(in the rows, 128 means zero)
Known rows, with every step that occurs
r -> f: [138 140 143 146 107 131 122 112 137 101  99 120 108 117 128 138 105 104
 135 126 107 144 158 138 108 125 107 155 140 121 121 180 137 133]
u -> b -> f -> t: [122 137 134 132 121 107 149 129  97 103 108 130 125  99 141 119  73 122
 139 112 117 137 237 138 130 146 114 125 113 154  91 151  60 113]
q -> t -> m -> u: [112 149 119 142 103 171 129 160 167 123 109 121 111 119 170 189  82 105
 119 124 160 113 179 120 107  97 141 114 141 158 104 136 147 140]
f -> t -> y -> u -> m: [135 167  98 117 121 141  98 159 149 120  91 171 112 172 140 141 102 131
 120 144 129  82 186 107 145 149 119 134  76 161 129 154  72  74]
a -> u -> m: [128 175 153 116 124 154 109 130 124 115 115 130 111 123 114 154 127 103
 100 161 134  91 162  91 124  99 136 113 149 129 122 102 142 109]
q -> t -> y -> u: [122 148 104 149 127 149  88 158 166 136  88 141  99 150 159 187  95 139
 116 131 163  78 156 130 127 124 111 128  66 178 137 165 111  92]
d -> s -> n -> q -> t: [136 126 111 117 118 128 122 132 164 141  98 117 109 101 150 161 134 103
  95 104 176 149 168 144 166 118 146  96 117 126  90 143  88 131]
u -> m -> t -> s -> n: [157 148 128 125 107 143  86 144 125 139 126 153  96 154 114 149 142 101
  88 177 103  81 169 115 142 103 138  93 126 148  97 112  57 101]
u -> m -> t -> y: [159 157 151 122 100 152  87 142 107 139 113 128  91 149 126 135 122 116
  99 169 114  66 176 106 144 112 134 121 115 152 114 118  88  90]
t -> s -> n -> q -> p: [138 146  96 151 143  99  96 118 199 139 101 165 103 138  92 180 158 130
 107 129 155 119 130 142 126 122 125  93  84 146 118 160  43 121]
r -> u -> y -> t: [114 157 125 127 147 131 119 111 176 100  92 161  93 116 151 162  94 141
 103 140 162  98 155 128 106 126 118 143 112 162 162 186 133  98]
b -> f -> t -> y -> u -> m: [133 146 110 133  83  93 116 136 127 131  97 144 129 156 138 143  59 140
 148 140  99  88 224 134 119 123 113 132  99 144 107 178  86  91]
n -> q -> t: [107 172 125 157 116 107 124 130 167 139  69  82 124  99 151 173  84 127
 132 113 164 145 168 160 114 113 149 136 130 156 105 131 121 120]
n -> s -> t -> m -> u -> b -> f: [132 130 141 133 123 132 120 128 174 122  94 170  77 145 123 191 104 158
 132 146 107  83 204 148 132 120 132 107 141 154 108 127 101  85]
r -> u -> m: [154 165 145 160 105 154 105 138 141 124 109 153  98 150 119 164 104 108
  88 170 112 115 158  93  95 103 134 127 163 151 135 145 140 117]
d -> s -> t -> m -> u: [122 125 131  94 114 165 155 138 168 110  95 145  67 123 177 152 119 137
 130 118 153 109 181 145 155 117 166 122 125 124  95 120 148 107]
s -> t -> y: [129 127 120 112 126 157 103 130 164 130  69 148  56 141 162 142 116 145
 146 145 168  81 171 159 158 137 158 153  73 145 110 144 136  52]
t -> m: [139 134 154 133 104 155 141 124 158 135 109 132 108 117 134 154 124 117
 135 120 151 113 150 124 116 123 138 117 138 124 117 135 116 149]
m -> t -> y -> u: [144 157 134 124 145 102  79 141 160 113  78 135  92 125 132 152 103 139
 119 124 137  46 145 140 141 114 108 137  65 147 127 161  72  93]
u -> m -> t -> s -> n -> q -> z: [149 156 126 134 101 129  78 140 135 138 113 151 107 145 121 152 140 100
  98 177 106  94 175 124 137 101 132  99 134 151  94 114  56 102]
t -> m -> u -> b: [132 158 152 132 118 148 146 127 155 103 115 145 113 106 134 155 113 109
 121 110 159 112 172  97 111 114 142 109 147 148 103 129 107 150]
u -> m -> t -> s -> n -> q: [154 159 128 131 103 125  85 139 135 140 114 145 100 148 113 152 136 106
  93 173 107  88 170 123 138 100 142  95 128 152  92 108  52  99]
u -> y: [113 139 144 102 144 124 124 111 140 105  94 136 109 103 143 133 136 139
 116 109 164  84 165 121 152 146 118 150  80 159 148 154  91  96]
d -> p: [117 133 131 118 131 141 126 127 146 146 124 103 108 131 155 149 134 131
 116 110 148 142 161 134 155 130 141 117 111 129 134 128 121 137]
a -> u -> b: [116 171 155 121 163 136 126 123 125  87 102 129 110  81 119 144 116 113
 113 120 157 108 170 109 126 122 118 116 124 139 119 118 113 115]
a -> u -> y -> t -> m: [ 89 164 135  85 158 137 129 102 167  92 100 142 103  90 148 156 114 135
 120 131 187  70 160 128 128 120 123 121 103 140 147 141 131  95]
d -> s -> n -> q -> t -> m -> u: [135 135 111 117 113 129 126 134 177 132 101 126 111 101 153 169 129 100
  95 101 182 142 172 131 156 105 152  90 129 131  85 140  93 141]
n -> s -> t -> y: [143 135 136 132 142 146  88 130 173 143  78 162  63 164 113 187 131 175
 128 152 122  65 171 146 149 142 125 126 100 151 137 141 108  57]
b -> t -> m -> u -> y: [111 122 113 143  98 159 143 108 195 122 109 142  58 139 160 173  85 122
 136 125 157 102 172 149 126 105 158 133 115 166  81 111 140 115]
s -> t -> m -> u: [114 129 125 107 107 161 137 135 183 110  88 155  70 128 172 158 103 114
 143 143 158 103 179 150 140 103 181 133 136 136  84 117 152  94]
a -> u: [115 171 147 119 151 136 119 124 145 103  97 115 117  95 117 158 117 113
 117 126 154 100 147 110 119 107 128 127 134 116 127 127 153 121]
n -> s -> t -> y -> u: [140 135 127 133 145 134  83 132 187 138  76 181  64 176 113 196 131 178
 125 155 118  56 162 147 149 138 121 122  90 160 142 140  94  54]
r -> u: [141 162 142 162 131 137 113 132 164 113  91 139 103 123 122 166  96 117
 105 134 133 123 144 111  91 110 125 142 148 138 140 170 151 130]
a -> u -> y -> t -> s: [ 88 174 122  90 176 128 119 103 168  89  97 153 101 101 138 160 124 152
 117 135 176  63 152 131 124 126 116 122  86 145 153 146 122  85]
y -> t: [ 99 138 112  96 138 150 149 104 152 141 116 118 105 120 158 147 108 133
 125 146 168 136 145 161 136 141 149 121 112 119 133 152 139 112]

Rows
[112 145 118 119  86  93 146 128 142 108 101 131 139 117 153 143  50 127
 156 116 113 102 237 135 111 113 124 134 128 136  93 174 105 120]
b -> f -> t -> m -> u -> y
[117 166 112 113 117 152 150 156 150  95 106 150 126 120 151 136  84 102
 130 117 137 125 212 107 127 134 141 121 138 147  92 133  95 124]
f -> t -> m -> u -> b
[ 98 144 117 102 120 141 164 101 163 123 124 136 110 112 167 157  82 132
 135 138 171 124 176 152 112 123 149 103 130 136 114 154 127 127]
y -> t -> m -> u -> b -> f
[132 126 129 151 136 152 128 112 132 121 103 142  58 123 143 136 101 136
 127 119 158 115 187 146 146 154 126 132  69 185  94 123  77  90]
u -> b -> t -> y
[133 166 104 117 132 149 111 152 140 123  86 137 115 141 141 128  96 132
 133 124 144  99 193 116 144 157 122 147  81 144 123 165  99  85]
f -> t -> y
[108 175 134 105 149 121 126 122 154  84 103 134 123 104 136 151 119 122
 104 105 165  87 165  83 132 112 138 146 116 160 130 150 127 115]
m -> u -> y
[104 131 119  99 121 163 157 101 169 143 121 132 101 121 164 156 106 132
 134 145 176 126 147 163 123 136 151 107 122 120 128 149 133 125]
y -> t -> m
[125 136 138 133 112 112 153 127 106 104 109 137 122 100 145 122  72 122
 143 112 119 132 238 139 125 143 115 117 117 154  89 148  57 120]
u -> b -> f -> t -> m
[126 134 138 119 133 144 111 129 189 120  88 176  70 149 126 193 125 162
 124 146 123  65 183 141 143 124 135 115 128 158 127 126 108  75]
n -> s -> t -> m -> u -> y
[110 165 110 102 116 149 144 152 162  94 101 152 126 123 157 140  88 110
 130 117 143 107 208 107 130 131 139 131 128 146 106 142 102 115]
f -> t -> m -> u -> y
[149 156 131 140 152 117  88 124 154 121  83 174  94 150 120 154 131 158
 119 119 164  62 139 110 138 151  99 130  39 179 153 169  55  83]
t -> y -> u -> b
[124 134  96 138 136  74 112 133 163 102 103 206 123 149 124 165 109 125
 116 126 118 104 174 136 134 129 104  97  77 173 110 158   4 103]
y -> u -> b -> f -> t -> s -> n
[143 164 134 166 129 115 114 134 140  97  87 158 102 117 131 150  60 132
 119 128 124 113 206 119  91 127 102 136 119 168 125 188 102 107]
r -> u -> b -> f -> t -> y
[127 150 118 135 103 139 126 133 138  89  95 131 116 125 142 129  82  96
 141 130  95 150 193 139 116 135 107 159 140 125 109 180 125 118]
r -> f -> t
[126 138  97 132 113 106  93 123 192 138  92 132 129  91 143 175 123  70
  91 116 205 140 171 134 151  97 151  92 120 158  79 152  57 127]
s -> n -> q -> t -> m -> u -> y
[123 136  81 151 132 153  93 157 173 143 109 150 105 139 143 192 123 113
 105 139 153 113 159 142 125 116 124  95  95 161 104 153  87 114]
q -> t -> s -> n
[100 167  97  92 160 120 118 110 181  96 113 163 116 115 141 163 129 125
  97 122 184  88 157 104 137 116 141 118  97 163 127 164 101 103]
m -> u -> y -> t -> s -> n
[134 172 134 115 133 138  85 138 141 111 114 148 103 121 108 162 132  95
  89 168 130  71 164 104 130  86 130  92 136 131 104 107  99 102]
a -> u -> m -> t -> s -> n
[143 145 112 127 151 107  85 139 168 119  99 143  98 115 116 156 131 113
 109 131 125  80 148 151 138 106 121 105  96 130  94 149  48 116]
m -> t -> s -> n
[148 157 126 140 143 118  82 127 168 133  79 164  97 160 117 163 133 158
 122 124 162  57 123 112 133 142 106 137  46 163 157 176  82  87]
t -> y -> u
[116 168 104 147 144 117 126 116 172 100 107 149  96 114 126 166 106 108
 105 113 161 129 177 116 127 107 153 112 118 180  73 121  85 117]
m -> u -> b -> t -> s -> n -> q
[144 155  94 151 148  99  90 115 192 145  94 164 112 136  93 175 162 129
 113 128 153 115 129 141 123 125 132  93  92 145 106 157  42 118]
t -> s -> n -> q
[132 159 147 130 110 149 142 128 169 114 112 136 117 116 132 164 114 110
 125 115 157 107 155  99 106 103 149 116 154 133 109 135 134 155]
t -> m -> u
[132 139  98 141 107 111  95 129 191 148  97 123 132  95 137 177 120  63
  92 119 196 153 165 134 144  91 158  88 137 145  70 146  69 139]
s -> n -> q -> t -> m -> u
[121 135 121 137 122  86 131 133 154  99 100 188 122 141 139 159  90 129
 129 121 117 104 183 136 126 128 108 108  95 168 115 148  33 112]
y -> u -> b -> f -> t -> m
[133 130  98 142 114 108  91 127 178 156  92 115 131  95 135 168 125  66
  93 123 191 161 162 146 155 104 153  94 124 140  77 148  64 129]
s -> n -> q -> t
[ 88 167 132  84 166 132 124 102 158  91  97 136 105  89 146 152 117 136
 115 131 182  73 158 129 134 123 122 128  97 139 150 142 134  89]
a -> u -> y -> t
[123 121  93 150 145 107 108 123 185 112 106 209  81 160 126 176 128 122
 106 132 137 105 141 146 144 129 118  99  67 186 105 128  21  99]
y -> u -> b -> t -> s -> n
